What can hang from each mark:
J_652: J_218
J_151: J_71 J_217
J_812: J_958
J_71: J_151
J_483: J_97
J_97: J_151 J_483 J_958
J_218: J_523 J_885
J_958: J_97 J_217 J_218
J_217: J_151 J_958

Every row comes from one small tree of marks. The marks that hang from a mark follow it in brackets, in the order of their numbers. Every link used is in the known rows. Which tree was each row made from?
Known rows:
J_151[J_71 J_217]: .09; .26; .10; .21; .12; .07; -.07; .02; -.07; .06; .03; -.15; -.05; -.03; .07; -.05; .18; .02; -.31; .15; -.01; .06; -.04
J_958[J_97[J_483] J_217]: -.23; .18; -.19; -.08; -.23; .11; -.07; -.05; .13; -.22; -.10; .13; .06; -.09; -.32; .08; -.22; -.17; .06; -.08; .22; -.22; -.19
J_958[J_97 J_217[J_151[J_71]] J_218[J_523]]: .05; .46; .03; .20; -.44; -.09; .06; .13; .20; .08; -.08; .20; -.16; .21; -.32; .21; -.21; -.27; -.31; -.07; .11; -.43; .05
J_97[J_151[J_217] J_483]: -.02; .00; -.24; -.03; -.13; .19; -.08; -.32; -.06; -.37; -.14; -.09; -.01; -.27; -.12; -.05; .02; -.02; -.13; .02; -.02; .01; -.22
J_151[J_71 J_217[J_958[J_97 J_218]]]: .11; .50; .13; .30; -.03; .03; -.02; .07; .09; .10; .08; .02; -.05; .17; -.33; .10; .12; -.19; -.21; .09; .02; -.10; -.11
J_151[J_217]: .00; .12; .02; .17; .04; .07; -.10; -.10; .00; -.03; -.02; -.12; .02; -.01; .02; -.04; .13; -.04; -.09; .09; .04; .07; -.09
J_483[J_97[J_151[J_217] J_958[J_218]]]: .23; .23; -.22; .05; -.34; .06; -.01; -.41; .11; -.33; -.06; .03; -.18; -.32; -.20; .33; .18; -.27; -.30; -.05; -.12; .15; -.24
J_97[J_151]: .00; -.05; -.05; -.08; -.09; .06; .04; -.20; -.09; -.19; -.06; .09; -.04; -.12; -.03; .00; -.02; -.01; -.05; -.04; -.14; -.02; -.13
J_97[J_151[J_217] J_483 J_958[J_218[J_523 J_885]]]: .29; .31; -.40; .03; -.43; -.07; .17; -.44; .18; -.51; -.14; -.08; -.13; -.27; -.20; .19; .05; -.06; -.36; -.05; .14; -.19; -.23
J_217[J_151[J_71] J_958[J_97[J_483] J_218]]: .13; .16; .00; .02; -.30; .01; -.08; .17; .11; -.02; .03; .12; -.11; .07; -.50; .20; -.16; -.14; -.07; .02; .01; -.37; .00
J_218[J_523 J_885]: .16; .05; -.07; .09; -.09; -.21; .17; .01; .05; .00; .09; .07; -.06; .10; .01; .02; .01; .13; -.08; -.13; .17; -.17; .17
J_71[J_151[J_217[J_958[J_97[J_483]]]]]: -.06; -.04; -.07; .18; -.07; .16; -.18; -.16; .11; -.22; .05; .11; .00; .16; -.43; .13; -.06; -.11; .17; -.20; .03; -.04; -.10
J_958[J_218[J_523 J_885]]: .19; .19; -.12; .10; -.17; -.29; .25; .02; .19; -.04; -.06; .06; -.10; .15; -.04; .09; -.03; -.02; -.18; -.12; .23; -.27; .14
J_217[J_958[J_97 J_218]]: .03; .24; .02; .10; -.14; -.06; .04; .05; .15; .04; .04; .16; .01; .22; -.40; .19; -.07; -.23; .07; -.07; .03; -.18; -.06
J_483[J_97[J_151 J_958[J_217 J_218[J_523 J_885]]]]: .18; .32; -.36; -.03; -.55; -.21; .23; -.38; .20; -.28; -.06; .23; -.23; -.17; -.24; .51; -.01; -.30; -.38; -.27; .11; -.19; -.10
J_71[J_151[J_217[J_958[J_97[J_483] J_218[J_523]]]]]: .04; .15; -.18; .35; -.24; .03; .01; -.10; .30; -.17; -.04; .11; -.08; .26; -.54; .20; -.11; -.21; -.03; -.26; .09; -.19; .02
J_71[J_151[J_217[J_958[J_97[J_483] J_218]]]]: -.03; .13; -.11; .21; -.17; .10; -.09; -.15; .26; -.22; -.06; .06; -.04; .21; -.49; .17; -.07; -.25; .07; -.16; .07; -.11; -.12
J_652[J_218[J_523 J_885]]: .07; -.23; -.22; -.01; -.15; -.28; .24; -.10; .07; .08; .10; .01; -.06; .04; .06; .08; .01; .13; .00; -.08; .23; -.14; .15
J_812[J_958[J_217[J_151] J_218[J_885]]]: .09; .37; .04; .06; -.25; -.25; -.04; .01; .20; -.10; .07; -.01; -.16; .29; .01; .20; -.08; -.21; -.08; -.11; .08; -.47; -.12
J_483[J_97[J_151[J_71] J_958[J_217]]]: .09; .25; -.14; -.08; -.27; .08; -.01; -.29; -.08; -.16; .03; .18; -.22; -.34; -.14; .37; .07; -.19; -.41; -.03; -.15; .08; -.21
J_958[J_217 J_218[J_523]]: -.06; .32; -.19; .14; -.23; -.16; .14; .00; .27; .04; -.19; .00; -.02; .15; -.11; .15; -.13; -.27; -.29; -.08; .17; -.23; .00
J_958[J_218]: .02; .16; -.04; .01; -.10; -.09; .09; .03; .15; -.04; -.12; -.05; -.05; .06; -.06; .06; .01; -.13; -.11; .02; .06; -.07; -.02
J_71[J_151[J_217]]: .00; -.02; .06; .21; .06; .07; -.10; -.17; .08; -.09; -.04; -.04; -.04; .14; .01; .03; .08; -.04; -.01; -.10; -.03; .11; -.03

Write each row's tree:
.20; .32; -.04; -.01; -.46; -.12; -.08; -.06; .18; .03; -.03; .10; -.23; -.14; -.20; .49; .02; -.34; -.38; -.03; -.05; -.10; -.06	J_483[J_97[J_958[J_217[J_151[J_71]] J_218]]]
.08; .12; -.09; .08; .04; .18; -.09; -.19; -.15; -.17; .01; -.08; -.04; -.15; -.23; .02; .09; .00; -.27; .11; -.14; -.01; -.16	J_97[J_151[J_71 J_217[J_958]] J_483]
.09; .41; -.05; .17; -.11; .10; -.07; .05; .11; -.10; -.01; -.05; -.06; .03; -.45; .10; .05; -.17; -.21; .10; .08; -.15; -.14	J_151[J_71 J_217[J_958[J_97[J_483] J_218]]]
.21; .34; -.32; .04; -.45; -.29; .20; -.18; .29; -.08; -.01; .14; -.16; -.08; -.18; .51; .02; -.29; -.32; -.23; .24; -.16; .02	J_483[J_97[J_958[J_217 J_218[J_523 J_885]]]]
.27; .25; -.13; -.05; -.33; -.01; .11; -.21; -.02; -.23; -.04; .15; -.30; -.34; -.20; .35; .15; -.13; -.44; .00; -.21; .09; -.12	J_483[J_97[J_151[J_71] J_958[J_218]]]
.02; .34; .01; .29; -.05; .20; -.10; -.22; -.13; -.33; .19; .09; -.17; .03; -.18; -.06; .04; -.05; -.01; -.07; -.20; -.08; -.33	J_812[J_958[J_97[J_151[J_217]]]]
.11; .32; .09; -.01; -.25; -.03; -.13; -.07; .04; .07; .03; .01; -.10; -.07; -.04; .28; -.01; -.13; -.25; .13; -.05; -.13; -.13	J_97[J_958[J_217[J_151[J_71]]]]
.00; .37; -.40; .03; -.44; -.09; .15; -.15; .35; -.26; -.19; -.05; -.03; -.15; -.28; .27; -.14; -.27; -.31; -.06; .21; -.20; -.16	J_97[J_483 J_958[J_217 J_218[J_523]]]
.01; .15; -.16; -.07; -.27; -.01; -.07; -.23; .14; -.07; .06; .12; -.10; -.20; -.15; .41; .02; -.26; -.13; -.10; .03; .10; -.12	J_483[J_97[J_958[J_217]]]
.06; .05; -.09; -.03; -.38; .01; -.11; .07; .21; -.10; .00; .15; -.02; .11; -.55; .22; -.21; -.22; .16; -.10; .05; -.36; -.04	J_217[J_151 J_958[J_97[J_483] J_218]]
-.17; .37; -.14; -.07; -.31; .05; .06; -.24; .18; -.27; -.23; .21; -.05; .01; -.32; .14; -.18; -.36; -.11; -.11; .07; -.25; -.31	J_958[J_97[J_151] J_217 J_218]
-.04; .19; -.02; .10; -.14; .22; -.07; -.27; -.06; -.26; -.02; .12; -.03; -.10; -.21; -.02; .03; -.09; .00; -.05; -.03; -.02; -.24	J_958[J_97[J_151[J_217]]]
-.09; .46; -.04; .15; -.06; -.11; .00; .03; .18; -.08; .02; -.08; -.11; .23; -.03; .11; -.08; -.28; -.19; -.04; .01; -.20; -.21	J_812[J_958[J_217 J_218]]
-.19; .29; -.31; -.15; -.41; .11; .02; -.26; .19; -.43; -.31; .15; -.06; -.14; -.42; .12; -.25; -.32; -.13; -.09; .13; -.32; -.33	J_958[J_97[J_151 J_483] J_217 J_218]
.08; .18; -.19; -.08; -.23; -.13; .09; .00; .21; -.20; .03; .14; -.03; .11; -.41; .18; -.11; -.12; .10; -.08; .23; -.34; -.09	J_217[J_958[J_97[J_483] J_218[J_885]]]
.12; .47; .05; .00; -.35; -.11; -.05; -.05; .18; .02; -.09; -.04; -.15; -.02; -.11; .31; -.01; -.26; -.35; .11; .00; -.24; -.14	J_97[J_958[J_217[J_151[J_71]] J_218]]
.24; .29; .18; .03; -.21; -.21; .03; .15; .10; .11; .14; .21; -.17; .27; -.32; .21; -.04; -.09; -.05; -.05; .07; -.44; .06	J_217[J_151[J_71] J_958[J_97 J_218[J_885]]]
.15; .24; -.16; .05; -.35; -.13; .28; -.17; .13; -.29; -.07; .31; -.15; .06; -.28; .12; -.10; -.07; -.13; -.21; .14; -.40; -.05	J_958[J_97[J_151] J_218[J_523 J_885]]
-.18; .32; -.16; .09; -.15; .12; -.12; .00; .08; -.30; .12; .08; -.09; .05; -.31; .05; -.18; -.14; .06; -.13; .07; -.25; -.26	J_812[J_958[J_97[J_483] J_217]]
.03; .32; .08; .01; -.23; -.12; -.06; .09; .16; .10; -.16; -.03; -.11; .14; -.05; .17; -.09; -.26; -.33; .07; .05; -.28; -.04	J_958[J_217[J_151[J_71]] J_218]
.27; .40; .09; .18; .09; -.20; .06; .04; .07; .12; .06; -.13; -.07; .19; -.06; .11; .20; -.08; -.32; .10; .11; -.13; -.03	J_151[J_71 J_217[J_958[J_218[J_885]]]]
.00; .12; -.19; -.18; -.42; .03; -.21; -.21; .16; -.23; -.07; -.02; -.01; -.19; -.21; .28; -.16; -.18; -.02; -.03; .07; -.18; -.19	J_97[J_483 J_958[J_217[J_151]]]
.19; .15; .18; .10; -.12; -.14; -.04; .17; .06; .20; .05; .02; -.10; .21; -.20; .20; -.01; -.12; -.18; .08; -.15; -.23; .07	J_217[J_151[J_71] J_958[J_218]]
.40; .37; -.15; .02; -.28; -.07; .09; -.32; .02; -.29; .01; .04; -.31; -.30; -.12; .34; .30; -.12; -.50; .02; -.02; .02; -.19	J_483[J_97[J_151[J_71 J_217] J_958[J_218[J_885]]]]
.19; .40; -.13; .22; -.28; -.15; .25; -.09; .05; -.35; .15; .26; -.29; .19; -.25; .08; -.10; -.02; -.11; -.26; -.03; -.42; -.13	J_812[J_958[J_97[J_151] J_218[J_523 J_885]]]
.13; .03; .06; .04; -.20; -.14; -.06; .07; .17; .14; .02; .06; -.01; .24; -.22; .24; -.07; -.20; .04; -.04; -.07; -.22; .08	J_217[J_151 J_958[J_218]]
.26; .25; -.24; .03; -.61; -.33; .06; -.17; .33; -.08; .03; .21; -.22; -.01; -.20; .59; -.06; -.33; -.25; -.24; .18; -.29; .09	J_483[J_97[J_958[J_217[J_151] J_218[J_523 J_885]]]]
.05; .10; .04; .27; .03; -.05; -.05; -.11; .22; .01; -.04; -.07; -.02; .32; -.18; .20; .07; -.24; -.07; -.11; -.04; .00; -.03	J_71[J_151[J_217[J_958[J_218]]]]
.19; .01; .21; .09; -.01; -.05; -.12; .16; -.08; .23; .18; .06; -.07; .18; -.14; .14; .00; .00; -.06; .06; -.19; -.17; .13	J_217[J_151[J_71] J_958]
